What can hang from each mark:
vegip: nuto tetu
dukev: neluzag nuto tetu
tetu: dukev fanev vegip
fanev: tetu
neluzag: dukev
rebe: fanev vegip
nuto: nupe vegip

Every row comes from one small tree of marks. The marks that hang from a mark follow it in brackets, in alphabetical order. Every link used is in the known rows. Which tree was each row made from?
Known rows:
dukev(neluzag nuto tetu(fanev)): [  7   9  16 -10 -16  17  16 -11  -5 -27  -4 -38 -21   5   7 -19  12  -6
  14   2 -40  15   9 -10   3 -13   1  -5   9   6  -2   2  11  -3  17  -8
  -9  23  19   4 -22   6   2  -6 -27  26  15  -5  -4 -11   8  11 -17  17
  14   7   6  13]
neluzag(dukev(tetu(fanev))): [  0   4  14 -16 -19  28  16  -8   9 -23  -1   2  -7  -3   0   9   3  -7
  -2 -10 -19  19  16 -34   2 -65   0   1   5  11   7   3   3  11  13 -10
  -7   9   9   5 -11  -8 -14   7  18  27  27  10  -3  -9  10  15 -12  20
  12   6  12  -5]
dukev(tetu(fanev vegip(nuto(nupe)))): [ 10  18   9 -11 -10   8  27 -23  17   3 -13  -3   5   2  -1   0   0   1
 -10 -22 -21  21  16  -8  10  -7   4  -7  -8  -1  20   6 -11 -18  18  -6
  -1  16  17  10 -10  -2 -16  16  49  -4   1  11 -22 -42  -9  -9 -19  20
   7 -13  18 -19]
tetu(dukev(neluzag nuto) fanev vegip): [ 16 -19  14  29 -18  16  -2 -14  -1  -6 -14 -10  -5   3   0 -20  21   4
 -17  -1  -8   2  15  -6  29  11   5   2   8   0  -3   5  -3   6   7   5
  10  12  21  10 -12  18  -3 -37  15  25  16  11   8  -5   0   4  -7  10
  23   7  -5  31]
dukev(neluzag nuto(vegip)): [ -1   1   3   0  -9   1  -7   1  -1 -33   2  -9 -10 -25   4 -23  11 -11
   8   1 -25  13   6   5  -8  -8  -6  10   2   2   6   5   5  -6   4 -12
 -19  13   3 -13 -15  15  -5 -14 -15   6   0   0  26 -16   8 -16   2  -8
  14  -4  16   1]
vegip(nuto(nupe) tetu(fanev)): [  8  34   9  -6 -15  16  21 -11  21  25  20 -18  12  13   9 -14   2  -6
  -8 -12 -38  12   7  22 -18 -25  -2  -2  -7   5  31   3  -8 -13  33  -6
  -8  27  -6   2   6  -5 -27  17  48   0 -15  -2 -28 -45   0 -15   8  17
  16 -11  22 -34]
tetu(dukev(neluzag) fanev): [  0 -23  13  -8 -18  22  -3  -8  -1  -2 -18 -18  -2   2   1 -11  17  -7
  -8   1 -17   7  14  -2  22 -16  -1   7   1   0   4   2  -1  17  10   6
   0   9  14  13   0   3 -14 -16   6  26  27  18  16 -10  14   4   7  11
  28  22   3  35]
nuto(vegip(tetu(dukev fanev))): [  3  -8  11  -6 -19  11  -5 -13   6   2  18 -51   8  11   1  -9  17  -9
  11   0 -20  11   8  -7  -4 -12  -9  15  -9   0  13   1 -19   0  17  -2
   2  17  -6   6   6  16 -24 -20  52  14  -5  22   3 -23   7 -15   6  10
  27  -3  20  -6]
tetu(dukev(nuto) fanev vegip): [ 12 -18  16  32 -16  18  -6 -17  -4   1   1  23   8   1   0   3  22  -1
 -28   0   5  -1  23 -12  14  -2  -3  17   7   3   7  -4  -5   2  17  -3
  13  15  18   6  -8  13  -9 -34  15  25  10  18  -4  -3  -2   0 -12  13
  19 -10  -6  16]
nuto(vegip(tetu(fanev))): [ -5  17   6  -7 -19   8   2 -11  11   3  21 -74   2   5   3 -13  12 -10
  19  -4 -39  18   5  -9 -19 -31 -10  13  -9   0  15   4 -14  -8  21  -9
  -8  20 -11   1   1  14 -29  -5  45   7  -6  15  16 -25   6 -12   9   4
  21 -13  24 -28]
neluzag(dukev(nuto(vegip))): [  6   9   3   8 -15  14 -12   3   1 -38  25  27  -3 -23   1   1   4 -16
  -4  -4 -15  12  14 -17 -10 -50  -9  15   5  15  10   5   2  -2   6 -22
 -16   7  -4 -15 -15   9 -10 -12  14   9   2  -1  16  -5   2  -5  -5  -1
   9 -16  17 -25]
tetu(dukev(neluzag nuto(vegip)) fanev): [ 13 -17  10   1 -19  10  -7 -13 -13 -21   4 -63 -12   2   2 -16  18 -11
   7   8 -22   5  12  -3  15   9  -3   4  -2   3   0   4  -7   0   3  -3
   1  12  13   6 -21  17  -5 -32  17  17  13   6  24  -6   3  -7  -3  10
  21   8  12  16]
nuto(nupe vegip(tetu)): [  5  25  -2   7  -3   2   2  -1  15  -9  14 -40   6 -12   0 -20   7 -16
  15 -14 -39  14  -1  11 -18 -22   1   7 -18   3  25   5 -10 -16  15 -13
 -22  21 -11  -9   9  14 -37  -2  34  -9 -26   8  16 -34   3 -26   9  -6
  16 -15  33 -34]
neluzag(dukev(nuto tetu(vegip))): [  7   9  14  15 -10  16  10  -7   8 -29   4  64 -14  -7  -2  -2   2   0
 -11 -17  -1  17  14 -27   7 -49   2  10  15  12   4   5  10  -1   5 -16
  -9  11  10  -7 -16   7   3 -10  -8  24  10   2 -19 -11 -10   5 -26   5
   7  -9   1  -5]
vegip(nuto tetu(dukev)): [ -3   8  18 -19 -14  16  -8  -9  10  18  21  61  14  15  13   1  10  -8
 -10 -12  -6   8  13  21 -18 -18  -8  31   2   4  20  -1  -6   2  31   3
  -1  16 -22  -9  13  -5 -10   8   9  20 -16   8 -29 -46  -1  -9  19   5
  23   5   2  -3]
vegip(nuto(nupe) tetu(dukev fanev)): [ 14  17  12  -6 -19  18  17 -15  10  24  18 -17  14  26   9  -9   5  -8
 -14 -10 -26   5  13  22  -7 -11   0   6  -7   5  26   1 -13  -7  30   4
   3  25  -8   8   5  -6 -26   2  49  13 -15   6 -23 -43   1 -10   8  24
  19   1  14 -15]
vegip(tetu): [ -9  25  10   3 -10  14  -8   0  15   6  13  14   5  -3   8 -10  17  -8
   0 -11 -25  13   6   7 -23 -42  -7  29   4   2  18  -3   4   4  28 -11
 -14  20 -17 -13  14   2 -25  -1  -7  17  -5   9  -1 -30  10  -3  14  -6
  22  -7   8 -12]
neluzag(dukev): [ -6   3   7   1 -13  25  -9   8  12 -14   4  80   5 -24   1  10   8 -13
 -20 -10  -8  13  16 -14  -7 -69  -5  19   8  12  17   2   7  15  14 -10
 -16   3  -4  -8   2  -5 -18   8   1  16  21  12  14 -10  13   6   7  -3
  12  -4   6  -5]
tetu(fanev vegip(nuto)): [-10   2  12  -7 -14  10   4 -16  16  20  -5  35  16 -10   4   6   7   5
 -20 -15  -6  14  18  -5   4 -22 -11  10   6  -4  23   4 -10  -4  28   1
   4   8   5   5  -3  -3 -14  15  52   1  10  21  -3 -30   1  -2   3   3
  15 -19   9 -15]
fanev(tetu(dukev(neluzag nuto))): [ 15 -10  16   6 -12   1  -9  -3 -13 -16  -5  65  -6   6  10 -16  18  -8
  -5   7 -11   9  18   5  14  16  12  22   2   6  -7   1  -3  15   2  -1
 -10  18  -5 -13  -2  16   5 -37 -44  37  13   5 -11   9   3  -5   2  14
  18  20 -12  43]
rebe(fanev(tetu(dukev(nuto))) vegip): [ 19 -56  22   1 -18  14  -1   1 -14 -24   6  99  -3   0   4  17  18 -19
  -6  27  -3   4  12  -1   3  -4  -3  12   8  13  15  -2  -8  17  12  -4
  -5  10 -15 -33   1  33  -5 -63 -95  38 -12  16  19  19   1 -31  12  18
  13  10   4  47]
dukev(nuto): [ -3  13  11  11  -7  13 -20   1  -4 -10   9  64   3 -21   7   0  18 -13
 -10  -1 -15   8  16   3 -24 -18 -12  28   7  10  14  -6  13   0  26 -15
 -14  15  -3 -15  -3  -3 -10 -15 -33  20   0   0   8 -10  10  -3   0   0
  12  -9  -1   0]
tetu(dukev fanev): [ -2 -22  17  -3 -17  24 -18 -10  -6   4  -6  10  10  -4   3  11  22 -13
 -15   3  -5   6  22 -11   3 -21  -9  19   0   4  13  -6   0  13  21  -1
   2   7   5   6   4  -4 -18 -24  10  31  20  23   9 -12  14   1   7  15
  22   6   4  23]
nuto(nupe vegip): [  0  10  -7   1  -2   1  -8   2   6 -22  -1  -3   5 -30  -3  -9   8 -20
   2 -10 -19  17   8   1  -7 -20  -2  12 -18   4  23   3  -7  -9   8 -19
 -21  10   1 -10   1   9 -30  -9  27 -15  -4  14  29 -20   6 -26   4  -7
   8 -15  31 -20]
rebe(vegip): [-15 -18  11  -4  -7  11 -14   5   9 -13  -6  56   0 -28   3  10  22 -16
   2  10  -4  12  11  -7 -14 -40 -11  22   1   5  24  -1   8   5  24  -4
 -11  -3 -10 -19   6   9 -20 -21 -44  15  -2  20  42  -9  20 -13  16  -8
  16   1  16   0]

Write each row's tree:
[ 17   6  11 -11 -18  18  13 -12  -7 -42  20 -35 -13  -1  -2  -3   0 -10
  13  -1 -27  18  14 -38  -3 -42  -5  -4   4  13   3   7  -1  -8   6 -18
  -8  15   9  -1 -28  11  -2 -15  25  22   7  -4  -6  -2   3   4 -21  21
   8  -7  24 -22]  neluzag(dukev(nuto(vegip) tetu(fanev)))
[ 10  17   3   1  -3  -6  13  -8  15   8  -4  72  18 -15   5  -3   2  -2
 -21 -21  -9  19  14   3  12   3  11  10 -11  -2  25   9 -21  -5  10  -7
 -14  11  -8 -11   7   7 -17   2  26  -3  -7  17 -24 -25 -15 -21   3   6
   6 -13  12  -7]  fanev(tetu(vegip(nuto(nupe))))
[ 17  -2  18   7  -9   5 -15  -7 -12 -13   8  95   7   1  10   7  24 -14
  -7   3   1   7  24  -6  -5   5   2  37  -1  12   2  -5  -2  11  17 -11
  -7  20 -10 -16   3   9  -2 -38 -34  43   5  10 -17   6   0  -4  -1  17
  13   7  -9  30]  fanev(tetu(dukev(nuto)))
[  9  22   3   6 -11   6  12  -9  10  -1  18 -93   7   7   0 -22   9 -12
  12  -9 -50  15   0   1  -6 -22   1   0 -21   2  24   5 -13 -13  15 -10
 -12  25  -5   4   2  14 -37 -11  55  -5 -19   9   7 -28   3 -24   7   8
  18 -17  36 -41]  nuto(nupe vegip(tetu(fanev)))
[  7   3  17   9 -15   9  24 -17   5 -19 -14 -45 -21   5   1 -25  13   8
  -1  -5 -26  18   7 -14  21  -2   5 -10  10  -1  -5   7   2  -6   5  -4
  -2  22  27   7 -22  15   1 -15   2  20  12   5  -5 -15  -2   7 -23  13
  15  -2   2  14]  dukev(neluzag nuto tetu(fanev vegip))
[ 14  16  -3  14  -3   3  -7   1  -4 -29  12  -5   3 -24   0 -15   9 -22
   0   0 -27  11   9   4 -13  -6   0  14 -11   6  17   1   0 -17  11 -23
 -23  18   3 -15 -10  10 -21 -26  11  -5 -16  -3  25 -17  -2 -27  -4  -2
   5 -20  26 -22]  dukev(nuto(nupe vegip))
[ -8  27  15 -19 -23  17  10 -12  19  26  22  -7  11  12  13  -8   6  -2
  -1  -7 -32  12  10  13 -27 -36 -13  13   4  -1  25   2  -7  -3  37   0
  -2  22 -14   1   5  -7 -18  18  33  14 -10   6 -23 -47   5   0  16  11
  19 -10  13 -25]  vegip(nuto tetu(fanev))
[ -1   5  15 -25 -20  19  26 -21  17  -5  -2  27  -1   6  -1   7  -7   6
 -16 -24  -6  21  17 -25  15 -48  -4  -1  10   5  18  10  -9  -4  12  -5
   3   5  10   8 -16  -4  -4  26  48  15  18  12 -22 -29  -8  10 -15  17
  10  -7  11 -20]  neluzag(dukev(tetu(fanev vegip(nuto))))
[ 25 -10   1  13  -6   3  -2  -2  -6 -34  -3 -22  -7  -9   0 -24   9 -17
  -2  -3 -20   6   6  15  12  19   9   4 -11   6   7   6  -3  -6 -10  -7
 -14  17  10  -6 -14  22 -10 -36   0   4  -7   0  19 -18   0 -25  -4   5
  14   5  17   9]  tetu(dukev(neluzag nuto(nupe vegip)))
[ 29  18  15  30 -17  23   7 -10  -2   7  20 -38   6  24   6 -16  18 -14
  -9   2 -35  -2  10  14  -8  -9   7   8  -5   8  13  -4  -1  -5  25  -9
  -1  35  -1   1  -4  11 -21 -30  19  26 -14  -4  -9 -22  -2  -9  -2  24
  19  -3  10  -5]  vegip(tetu(dukev(nuto(nupe)) fanev))
[ 19  20   5  21   1   7  11  -8   7 -23  -7  23  -8 -14  -2 -10   5  -9
  -7 -13 -15  17  11  -5   6  -1  11   4   0   5   9   3   6 -16  11 -18
 -13  21  15  -8 -10  10  -9 -13  -8   8  -7   1 -13 -22 -14 -13 -25   8
   3 -13  11  -2]  dukev(nuto(nupe) tetu(vegip))
[ 11 -11   4 -12  -9   1  26  -5  11   5  -7  68  12 -14   1   8  -7  -1
 -30 -12 -11  21   6   3  14   5  10  -5  -1   0  31  11 -25   3   9  -6
 -14  11  -2 -16   7  16 -20  -6  -4  -9 -12  26 -10 -19 -20 -31   9   7
   3 -14  13   9]  rebe(fanev(tetu(vegip(nuto(nupe)))))
[ 15  -2   1   6  -8   1   9  -3   8 -14  -5 -62  -8   9  -1 -36   8 -13
  13  -9 -36  11  -4  19  12  -1  14   2 -16  -1  11  10 -15  -4  -4   1
 -13  18  -6  -2   6  22 -26 -13  26  -5 -16   8   7 -32   1 -30   4   1
  24  13  24  -1]  nuto(nupe vegip(tetu(dukev(neluzag))))
[  0 -26   6 -23 -12  18  17   6  14  -6  -6  44   4 -25   2  12   0 -18
 -19   9 -25  10   2  25 -16 -26  -8  -8   1   9  45   3  -3  -3  20   1
 -13  -2  -9 -24   4  10 -25  -4 -41  -9 -24  11  35 -31   3 -41  24   1
   5  -8  30  -4]  rebe(fanev vegip(nuto(nupe)))
[  8  19   9  -5 -11  16   2  -8  14  18  16  30  15  15   9 -11   4 -12
 -16 -15 -15   7  10  32 -16 -14   2  17  -8   5  28   2  -8  -8  27  -2
  -6  21 -18  -7  12  -3 -19  10  24  11 -24   1 -27 -53  -5 -16  13  13
  17   4  11 -13]  vegip(nuto(nupe) tetu(dukev))
[  2   5  20 -15 -26  20  16 -17  15  19  10 -20   3  33  11 -17   7   1
  -4  -7 -27   6  11  22   4 -14  -1   6   3  -1  11   6 -11   3  19  13
   5  20  -7  11   1   2  -7   6  26  25  -2   4 -22 -42   4   2  12  15
  30  17   7   3]  vegip(nuto tetu(dukev(neluzag) fanev))
[ -7  -2   9  -5  -6   2   7  -7  18 -17 -34  19 -16 -16  -2 -15  10   5
   6 -17 -13  25   2 -13  24 -24   8   4   6  -5   2  10   2   0   3  -3
 -11   8  16   0  -5  12  -1   6  -6  10  13  20   2 -25   0  -2 -13  -6
  15   9   5  22]  dukev(neluzag tetu(vegip))
[ 26  -2  11  20 -16  20   5  -7  -9 -10  -9 -28  -6   7   3 -22  13 -12
 -16   7 -35  -3  11   9  17  15  12  -8  -1   6   3   2   2   3   2   0
  -3  23  19   8 -13  10 -12 -32  -2  22  10  -2   9  -8   5  -5  -4  23
  19  10   6  26]  tetu(dukev(neluzag nuto(nupe)) fanev)
[ -2 -14  10 -10 -14  10  -7 -11  15   7 -19  56   5 -10   4 -11   3   6
 -22 -14  15   8  11  17  24   0   1  14   6  -6  12   8  -9   5   6  11
   4  -1   8   2   1  10   1   5  18   2   7  19  -8 -40  -1  -9   2  -4
  21  10  -4  22]  tetu(dukev(neluzag) vegip(nuto))
[ 15  -2   7  -3  -5  -3   7 -12   6  10 -10  92  19   1   3   0   4  -1
 -27 -18   9  14  20   4  22  16  15  18 -12  -1  20   6 -26  -1   6  -2
  -4  10  -7  -7   5  10 -13 -13  31   6  -5  22 -32 -19 -15 -22   0  14
  10   3   4  11]  fanev(tetu(dukev vegip(nuto(nupe))))
[ -4   8  13 -13  -6  -9   6 -12  13   9  -2 104  15 -12   8   9   9   6
 -16 -15   4  21  19  -5   7  -8  -2  24   3  -2  20   7 -20   3  17  -8
  -8  10  -9 -12   7   6  -8   9  17   3   0  23 -23 -22  -9  -8   7   2
  12 -10   1  -5]  fanev(tetu(vegip(nuto)))
[-11 -15  17 -32 -19  21  13   1  26   5  15  44   1  -4   9  10   1 -12
   1  10 -27  14  -4  23 -33 -39 -17   5  13  10  40   3  -6   0  32   6
  -7   7 -25 -26  11  18 -19  -2 -45   6 -33  11  16 -50   2 -29  31  -3
  16  -5  21 -12]  rebe(fanev vegip(nuto tetu))
[  3   7   6   5 -12   9  11 -14  18  18  -7   0  16 -12   0  -1   2  -1
 -27 -16 -16  11  15   4  11  -8   1  -2  -7  -1  30   7 -12 -12  25  -3
  -2  11  13   8   1  -2 -25   8  52 -13  -3  16  -3 -34  -7 -17   3  10
  10 -18  20 -20]  tetu(fanev vegip(nuto(nupe)))
[ -6   7  17 -22 -14  10  16 -23  14   3  -7   6  -2  -1   2   5   4   7
  -4 -15  -7  23  18 -17   4 -20  -5   6   3  -4  14   4  -8 -10  22  -3
   4   7  13   8  -9  -2  -5  24  42   9   8  17 -20 -37  -7  -4 -13  11
  11 -10  10 -15]  dukev(tetu(fanev vegip(nuto)))
[ 12 -14  13   5 -17  13 -17 -13 -14 -18  14 -28   5   1   1   4  18 -16
  -1  10 -13   5  19 -11  -2   8 -10  16  -5   6   6  -4  -6  -6  12  -8
   1  11   6   0 -14  11 -10 -33  16  20   5   9  19  -3   5 -11  -6  14
  16  -7  13   0]  tetu(dukev(nuto(vegip)) fanev)
[  6 -13  14  -8 -12   3  -7  -2  -3 -12 -21  69  -2   1   7  -6  18  -5
   0   2  -9  14  15  -1  27   0  10  22  -4   1   1   3 -10  23  -3   2
 -11  10  -5  -8  12   9  -7 -21 -26  28  21  22  -1   6   8  -2   7  11
  22  28  -5  44]  fanev(tetu(dukev(neluzag)))
[ 17  29   0  25  -4   3  -1   0   6 -15  30 -39   3   1   3 -24   9 -17
  15  -6 -44   9   4  17 -25  -8   2  13 -11   8  21   3  -6 -20  14 -19
 -21  30 -10 -16  -3  21 -25 -22  15  -4 -34 -10  -2 -28  -8 -32   3   1
  10 -24  27 -34]  dukev(nuto(nupe vegip(tetu)))
[  6 -14  13 -10 -10  -6   5 -15   7   4 -17  83   7   4   6 -11   4  10
 -14 -14   6  16  15   6  39  14  11  15   0  -7   5  12 -22  10  -4  12
   0   6  -3  -3   3  16   2  -8  11  15   8  23 -24 -17 -11  -8   1   8
  19  18  -7  34]  fanev(tetu(dukev(neluzag) vegip(nuto)))
[ -7  -3  17  -1 -17  18   8  -2  16   7   9 -21   4   6   4  -4  25 -11
  17  13 -33  11   3  -4 -16 -42 -11   8   0   3  24   2  -1   0  34   5
  -3  17 -12  -6  11  14 -28 -20  -6  23  -3  14  23 -15  17 -12  15   5
  25  -4  21 -15]  rebe(vegip(tetu(fanev)))
[ 23  12   3  27  -6  14  21  -4   7 -34  -1  37  -9 -10  -6 -10  -3  -5
 -15 -21 -16  13  13 -19  11 -35  15  -2   7  14   9   9   5  -8  -2 -19
 -13  17  15  -6 -16  11  -9 -12   4  12   3  -4 -20 -13 -12  -3 -28  11
   1 -11   9 -11]  neluzag(dukev(nuto(nupe) tetu(vegip)))
[  2  15   2   0  -5   4   5  -7  19  12 -11  53  15 -24   1  -2   2  -4
 -28 -23  -3  13  10  13   0 -11   0   9  -5   2  30   8  -7 -11  19  -6
 -10  10   0  -3   3  -1 -20  13  34 -10 -10  14 -10 -44  -7 -18   2  -2
   6 -15  16 -15]  tetu(vegip(nuto(nupe)))
[  5 -19  13   9  -6   0 -11 -10   0   0 -16  84  16  -9   0   9  20   0
 -14  -7  16  14  21 -19  29   6   6  34  -3  -1   8   1 -17  15   4  -2
  -2   3  -4  -7  15  19 -10 -24   6  24  14  35  -9   4  -7 -10   1   6
  19   5  -9  32]  fanev(tetu(dukev vegip))
[ 11 -13   7   1  -9   5 -15  -4 -11 -33   0  -3  -9  -9   3 -18  16 -14
   5   5 -17   7  12   5  11  10  -1  18   0   3   2   5  -1  -2  -1  -2
  -6   8   6  -7 -12  19  -1 -29  -8  15   2   4  25 -10   4 -14  -1   1
  19   9   8  15]  tetu(dukev(neluzag nuto(vegip)))
[ 12 -10  18  12 -20  22  -4  -8 -10  -9  -5 -17  -9   7   5 -15  20  -9
 -12   9 -20  -1  15   5  11   7  -3   8   7   6  -1  -2   5  11  10   3
   0  18  15   5 -14   9  -2 -28 -11  34  19   3   7  -8  10   8   2  16
  23  14  -3  32]  tetu(dukev(neluzag nuto) fanev)
